Every row comes from one small tree of marks. Brackets hold a mark, then the marks that hang from it, in the order of their numbers. Every link used is in the known rows. Which tree was each row made from?
Known rows
[z76 [z208 z16] [z385 z204 z449]]: [-21   5 -10   1   1  27  17  35 -10  11 -11 -22  50  -2  -3 -21   4  44
 -58  44  15  42  -6  -7  24 -30  12 -71 -10  37   7  -8  -5  17]
[z188 z143 [z208 [z65 z146] [z76 z385]]]: [  5  25  -9 -44  42  43  -8  18   5  47 -26 -29   8  -2 -16   8   6 -12
  -6  21  -3  -3  24  13 -53   1 -25 -33  -4  -1  11  35  -1 -16]
[z431 z143]: [-10 -11   9  -1 -10   1   6  16  11   7   2   1  -8   0  -8  13 -24 -22
  16  11 -13  18   4   3   4 -23  -7  15   6 -21  12 -13 -13   6]
[z204 [z385 [z76 [z208 z16 [z65 z146]]] z449]]: [ 30 -21 -11 -32   3  44  24  -2  48   1 -12 -31  45 -29 -18  -2  56   8
 -20  31  27 -20  13 -11  -4   1 -59 -52   6  53  26   0 -26  -3]
[z361 [z210 [z204 [z385 [z76 [z208 z16]] z449]]]]: [ 34 -38 -29 -32 -26   9  23  -8  35  -5 -32 -11  59 -15 -18  13   8  23
 -19  24  27  -6 -21  -1  -2   0 -16 -39  27  10  41  -5 -28   5]
[z204 [z385 z76]]: [ 27 -15  -4 -21 -21  15  14 -13  45 -12   8 -20  17 -23   2  13  11  11
  12   1  11 -18  18  -1   0  18 -19  -3  12  10  25   6 -14   4]
[z16 [z208 [z65 z146]]]: [ 19 -10 -13 -22  30  28   8  -8  16  -4  14  11  -9 -13  -2   7  44  -9
   4 -18  -6 -16  33   0 -25 -27 -36  13   9  29  -2  -3   1 -15]
[z361 [z210 z204]]: [ 20  -7 -11 -15  -6 -21   1  -7  -7  -5 -18  10  14   3  -7  18 -15  -2
   3 -15   6 -22 -23  18 -18  -1  14   0  14 -23  20  -1  -6  -5]
[z845 [z367 z386 z431]]: [-13 -24   3  -1 -37 -45 -11 -17  -3  43  11  -5   5 -11  10   8 -17   9
  46  -7  10  33  -3  -1  30   3 -28  18 -12   2   5   3  -5 -17]
[z392 [z208 z16 [z76 z385]]]: [-13  12 -17   4  39  22  -9  13  -4  -9 -29 -40  34   4  -7 -21  21   8
   0  18   2  22   6  -8  -7 -33 -21 -41 -23  -1  27  22  10   4]
[z204 [z385 [z76 [z208 [z65 z146]]] z449]]: [ 34  -4  -9 -33 -22  42  28   7  57  -9   0 -26  27 -32 -15  18  36  -8
  -8  18  31 -24  27 -12 -11  23 -40 -51  12  39  19   1 -32   0]
[z392 [z208 z65]]: [ -1   3  -7   0  19  14  -3   1  10   0  -6 -13  -9 -13  -2  14  14 -38
   7 -10  13 -17  17   4   2  -7 -23  -6  -8  -4  20  17  -9 -11]
[z204 [z385 z449]]: [ 21 -15  15  -1 -31  23   1  -6  18  16   4   6  20  -8  -1  12   5   7
 -17   6   5   2 -12  -9  14   8  -7 -11   1  20  -6  -4 -20  29]
[z367 z431]: [ -9 -17  -3 -18 -17 -16  -9   5  -3   4   3  -5   3  -5   1  19   0   6
  13   0   2  24  -2  -5  25  13 -19   7   1  -2 -17 -12  -3  -3]
[z139 [z361 [z210 [z204 [z385 z76]]]]]: [ 41  -3 -20 -23 -38  -1  17 -16  48  -6 -28 -30  26 -29   7  36 -17   8
  -6 -11  32 -50  -3  26 -13   2  -6   3  41 -22  33 -10 -24   1]
[z76 z208 [z385 z204 z449]]: [-17  23  -8  -1 -27  24  18  45  -4   0   0 -16  32  -3   0   0 -18  29
 -47  30  20  39   7  -8  16 -10  29 -75  -4  21   0  -2  -9  21]
[z390 z116 [z208 z65 [z76 [z385 z449]]]]: [  0  -3 -21  10  11  32 -20  49  11  16   0   0  31 -16   9  45  21  -7
   0  26  22  13 -11  -5 -34  -7 -22 -68   5  29  23  15  -4   4]
[z208 [z65 z146] z76]: [ 21  14  -1 -25  31  27  -5  10 -12  -5  -6 -28  16 -11 -17   7  22 -17
   4   0  10 -20  13   8 -28  12 -31 -16  -8  13   5  12  -6 -14]
[z392 [z208 z65 [z76 [z385 z204 z449]]]]: [  1  18 -12  -8  -1  50  -1  40 -21  15 -12 -45  39 -17  -8  19  -6  -1
 -39  26  25  24  11  10   7  -8  -2 -58 -14  14  20  27 -12  20]
[z210 [z204 [z385 [z76 [z208 z16 z65]] z449]]]: [ 10 -21 -24 -38  -3  31  32  -5  35  13 -20 -24  48 -26 -26   9  35   9
 -17  13  28 -12 -21  11 -14   4 -57 -52  27  31  42   7 -37   4]
[z672 z143]: [  2  -4   7   4   3   9  10   0   6 -22   0  -1  -8  -4   5 -15  -3  -6
   3  -3  18 -11  -1  -3  -8   9  13  -3  -6 -20  -8  10   5  -5]
[z65 z146]: [ 16  -1  10 -12   3   8   0  -4  11  -1  -4  -2   7  -2  -6 -10  20   0
  -2  -8  -5 -17  10  -6  -7   2  -7  -7 -10  10  -6  -3   6  -8]
[z385 [z76 [z208 z16 z65]] z204 z449]: [  4 -25 -30 -23   0  38  28  19   5  15 -12 -36  45 -26 -12   7  15  24
 -57  53  34  21   3  10  20  -2 -22 -46  19  44  24   1 -18  -3]
[z385 [z76 z208]]: [ -2   2 -29 -16 -19   5  22  13  32 -28  -7 -20   6 -11  -7   3  -1   7
   8  18  20   9  27  -7  -9  10  -7 -34  20  -2  19   5  -8 -16]
[z188 z143]: [ -6  -4   1 -15  -4  10   8   2  -3  38  -7  -7 -10   2  -7  -5 -12 -14
  -1  14   0   7  -4  11   6   8  -3  11  12 -16  -2   8  -8 -12]
[z76 [z208 z16 [z65 z146]] [z385 z204 z449]]: [ -6  14  -1 -13  26  42  19  35  -8  11  -8 -33  50 -12 -11 -15  33  28
 -59  36  20   8   6  -5   5 -28 -16 -76 -19  56  10  -5  -7   0]
[z392 [z208 z16 z76]]: [  3 -13 -15   3  32  24 -11  -4  -9   6 -33 -28  28   2 -16 -17  17  -3
   3  14   6  17   3  -6   7 -18 -26 -11 -12  -7  16  19   3  -4]
[z390 z116]: [  9 -18  -1  -1  -4  -3 -13   3  15  14  17  14  11  -5  14  14  11  -5
  18   1   0   0 -14  -3   4  10  -4  -2   6  19   5  -3   5  -9]
[z390 z116 z146 [z208 z16 z65 [z76 z385]]]: [-17 -14 -19   5  68  18 -21  30  28  -6   1 -22  37  -7  15  48  45  -1
   1  33   3   0  -6  -6 -16 -37 -51 -65 -17  43  27  18  -2  -8]
[z139 [z361 z210]]: [ 16   9 -13  11 -12 -10  -6   2   5   0 -23 -14   0 -10  19  24 -31   1
 -17   7  23 -25   7  13   4 -18  17  12  17 -15   0 -21  -7  -3]
[z210 [z204 [z385 [z76 [z208 z16]] z449]]]: [ 12 -27 -22 -29 -22  23  32 -10  38  10 -25 -16  55 -15 -25  -5  25  24
 -18  17  18   5 -24  -1  -2   3 -37 -50  28  20  32   1 -26  12]
[z367 z386 z431]: [-12 -16  -4 -14 -35 -30  -6  -8  -8  33  -7   3   7   2  -2  20 -21   4
  21  -2   7  42  16  -8  27   7 -28   1   9   7 -13   1 -12 -20]

Which tree is each row?
[ 12 -19 -20 -20   3  34  25   4  39   4  -8 -28  37 -29 -12   9  35   9
 -21  36  30  -2   2  -3   5   0 -51 -43  15  46  31  -2 -33   4] => [z204 [z385 [z76 [z208 z16 z65]] z449]]
[ -8 -46  -8  11  54   7 -13   1  40  11   7   7  17 -10  16  49  50 -14
  -5  20  -1 -18 -15  -7  11 -29 -52 -28  -8  45  15   4  -7 -16] => [z390 z116 z146 [z208 z16 z65]]
[-25 -37  11  -1 -46 -46  -4   0   8  52  11  -4  -5 -11   2  19 -42 -14
  60   3  -1  52   2   6  28 -17 -33  33  -6 -19  15 -11 -17 -11] => [z845 [z367 z386 [z431 z143]]]
[-30  49 -15  -2  28   5  12  37  12 -27   8 -22  -3  -6   1   7   9 -10
   7   5  16  -2  22  -1 -25 -16  -8 -56  -6  12  23   7 -13  -5] => [z76 [z208 z65] z385]
[-15  26 -16  -7  63  21  -6  24 -20  -6  -9 -40  30  -4  -7  -9  26  12
  -3  22   6   7  -7  14 -32 -27 -34 -34 -15  26  29  15  -1  -3] => [z208 z16 z65 [z76 z385]]
[ 12  -9   8 -12  50  17  -1 -10  -1  10  -8 -19  18  -9 -10 -17  52   0
 -15   5   2 -29  -4   4  -9 -16 -42  -2 -14  36  12  -4   3 -18] => [z208 z16 [z65 z146]]
[ 27  -5 -22 -29  34  42   2   0  -1 -10   2  -8   7 -14 -11   9  34  -8
  11  -5   0  -2  33   6 -38 -17 -41   7   9  20  -1  10  -1 -15] => [z16 [z208 [z65 z146] z76]]
[-28  21 -20   5  31  19  13  35  -1   3  -9 -21  24  -4  -7  -9  24  12
 -30  39  20  20 -11  -4 -10 -33 -27 -67  -6  40  18  -4 -14   7] => [z76 [z208 z16 z65] [z385 z449]]
[  0 -24 -17  -1  32  19 -20  21  32  -3   8  -3  16 -11  10  73  19 -29
  12  14   9 -10   2  -5 -10  -3 -39 -36  -1  24   9  19 -13 -13] => [z390 z116 z146 [z208 z65 z76]]
[ -2 -17 -16 -35  60  38 -12  -4 -16  65 -38 -20  14   1 -21   5   4 -10
 -14  39  -1  14  -2  19 -24  -4 -38   5  13   2  12  30  -8 -20] => [z188 z143 [z208 z16 z65 z76]]
[  8  -8 -23 -30  32  22  21   2  32 -15 -16 -33  26 -21 -16 -12  53   5
  -4  23  21 -21  28  -3 -19  -9 -51 -39   5  34  30   1  -6 -31] => [z385 [z76 [z208 z16 [z65 z146]]]]
[ 17  18 -15 -35  35  53   9  25  -8 -13  14 -28  29 -18  -2   5  24  23
 -15  -1   3   6  43  13 -30 -30 -16 -25  -3  32   9  13   6  -6] => [z16 [z208 [z65 z146] [z76 [z385 z204]]]]
[ 21 -25 -17 -34  -2  46  30  12  15  10 -16 -37  53 -28 -20  -8  37  26
 -59  45  32   3  13   3  10  -2 -32 -53   8  52  18  -3 -12 -10] => [z385 [z76 [z208 z16 [z65 z146]]] z204 z449]
[ -5  37  -5 -18  28  35  -1  37 -26  -8   9 -46  33 -13   0  13 -10   9
 -19  12  17   7  12  24 -16  -3   3 -40  -7  16  20  20  -6   3] => [z208 z65 [z76 [z385 z204]]]
[ 19  -4 -26 -26 -17  30  27  17  33  -5 -11 -21  18 -24 -20  13  29  -4
 -19  30  30  -9  21  -6 -19  15 -33 -51  13  31  12   0 -18 -10] => [z385 [z76 [z208 [z65 z146]]] z449]
[ 18 -14  10 -14 -35  15  11 -13  12  26  -6   7  31  -6 -15  12   4   5
 -15 -14   4  -8 -38   7  -1  14 -12 -22  14   4   4   2 -24  28] => [z210 [z204 [z385 z449]]]
[-23  46  -7 -12  20  21  18  42  -2 -15  14 -32  18 -14   7   8  -6   1
 -20   7  23   4  28   9  -4 -12   9 -63  -7  20  21   9 -11  -6] => [z76 [z208 z65] [z385 z204]]
[ -7 -57  -6  15  31   0 -15  -4  44  10  -2  15  25   1  18  34  38   4
  -7  20 -10  -1 -15 -23  20 -33 -36 -26 -10  35   4  -1   3  -9] => [z390 z116 z146 [z208 z16]]
[  4  -5 -23 -26 -29  19  27  17  19 -19  -1 -29  24 -19  -2   5 -15  22
 -18  21  26  11  30   0  13  11  13 -36  20   4  17   5  -7 -11] => [z385 [z76 z208] z204]
[ 32 -27  -9 -18 -44  25  16  -6  42   6   1 -13  28 -22  -3  17   9  14
 -16  20  15   2  -1  -6   7  18 -17 -14  16  22  14   0 -20  22] => [z204 [z385 z76 z449]]
[-16 -22 -18  10  48  12 -19  25  35  -6  -3 -12  41   4  15  31  36  18
   1  36  -9  17 -11 -17  -4 -41 -33 -64 -19  32  16  14   7  -2] => [z390 z116 z146 [z208 z16 [z76 z385]]]
[ 22   4 -20 -28   9  65  10  29 -12   5   6 -22  39 -18  -8  12  21  27
 -42  20  10  22  24  10 -22 -29 -15 -36   0  46  -4   8  -2  11] => [z16 [z208 [z65 z146] [z76 [z385 z204 z449]]]]
[  2  14  -9  -7 -18  37   1  38 -29   9  -5 -31  50  -4  -5   5 -21  37
 -46  36  11  42  -8   8   4  -3  21 -51  -6  16   1  11  -3  27] => [z208 [z76 [z385 z204 z449]]]
[  5 -33 -15   4  11  14 -20  16  34  -6   2   7  24   0  11  59  10  -9
  13  18  -1   7   0 -16   1  -3 -23 -38  -2  12  -1  17  -3  -5] => [z390 z116 z146 [z208 z76]]
[ -5 -16 -32 -15  10   9  21   3  26 -15 -17 -25  23  -9  -8 -16  21  19
  -3  33  18  14  12  -7  -2  -8 -24 -28  16  14  25  -1  -2 -18] => [z385 [z76 [z208 z16]]]
[ 18  21   2 -22   6  51   3  38 -22  10  -2 -43  49 -17 -13  10   9  19
 -46  28  19   7   5  13 -14   1  -4 -58 -15  37   3  13  -5  15] => [z208 [z65 z146] [z76 [z385 z204 z449]]]
[ -8 -21  -8 -27  53  24  -6 -13  -3  72 -29  -3  -4   0 -12  -2  14 -12
 -24  26  -6  -1  -4  16 -13 -12 -33  14  10  10  14  18  -8 -21] => [z188 z143 [z208 z16 z65]]
[ -3 -41 -17   3  58  21 -22  13  26   8  -2  -9  32  -7   7  52  39 -11
   0  27   3  -2 -10  -4  -3 -21 -57 -36  -7  40  15  16  -7 -15] => [z390 z116 z146 [z208 z16 z65 z76]]
[  6  -3 -29 -12 -12  49   8  30 -17   8   4 -11  37  -7   2   5 -13  43
 -40  29   7  58  14   5  -4 -31  11 -30   9  24  -8   6   1  26] => [z16 [z208 [z76 [z385 z204 z449]]]]
[ 36 -13 -29 -42 -33  12  27   5  38 -14 -14 -11  35 -28 -16  46  -2  -9
  -8   7  39 -26  -5  13 -20  18 -18 -44  32   6  44   4 -43   2] => [z361 [z210 [z204 [z385 [z76 [z208 z65]] z449]]]]
[ -2 -10 -25 -28  23  28  27  13   8  -8  -7 -42  38 -26  -7  -1  16  17
 -30  31  32   5  20  12  10  -5 -24 -32  15  30  35   4 -11 -23] => [z385 [z76 [z208 z16 z65]] z204]
[  1  18 -25 -21  34  47   8  29 -18 -13  17 -28  20 -16   3  16   2  16
 -14   4   5  25  35  19 -24 -33  -8 -15   8  25  14  15  -1   1] => [z16 [z208 z65 [z76 [z385 z204]]]]
[ 35  -6  -3  -6 -46   3   5 -10  18  28 -30  -9  30 -16   3  38 -28   4
 -32  -6  27 -32 -32  18   4  -3   3 -10  28 -10   4 -19 -31  26] => [z139 [z361 [z210 [z204 [z385 z449]]]]]
[  3 -12 -34 -14 -40  17  23  19  28  -6 -13 -12  15 -12 -11   8  -1  12
 -17  39  26  25  10  -9  -2  12  -7 -44  23  10   9  -2 -14   5] => [z385 [z76 z208] z449]
[ -4  11 -32 -22   4  14  23  17  28 -24  -1 -28  -1 -21  -8  17   8 -11
   7  16  29 -10  31   4 -19  10 -25 -33  21   8  30   9 -18 -22] => [z385 [z76 [z208 z65]]]
[  0  10  -9 -40  71  43 -10   8  -2  54 -38 -35  25   4 -18 -11  29   4
 -16  34  -8  -2   8  10 -43 -19 -39 -28  -9  14  17  32   3 -20] => [z188 z143 [z208 z16 [z65 z146] [z76 z385]]]
[-24  28 -17   6 -17  10  14  39   7  -7  -4  -8  12   3  -2  -1  -3  15
 -18  28  13  32   1 -15  -7 -15  10 -70  -4  12   2  -2 -10  20] => [z76 z208 [z385 z449]]
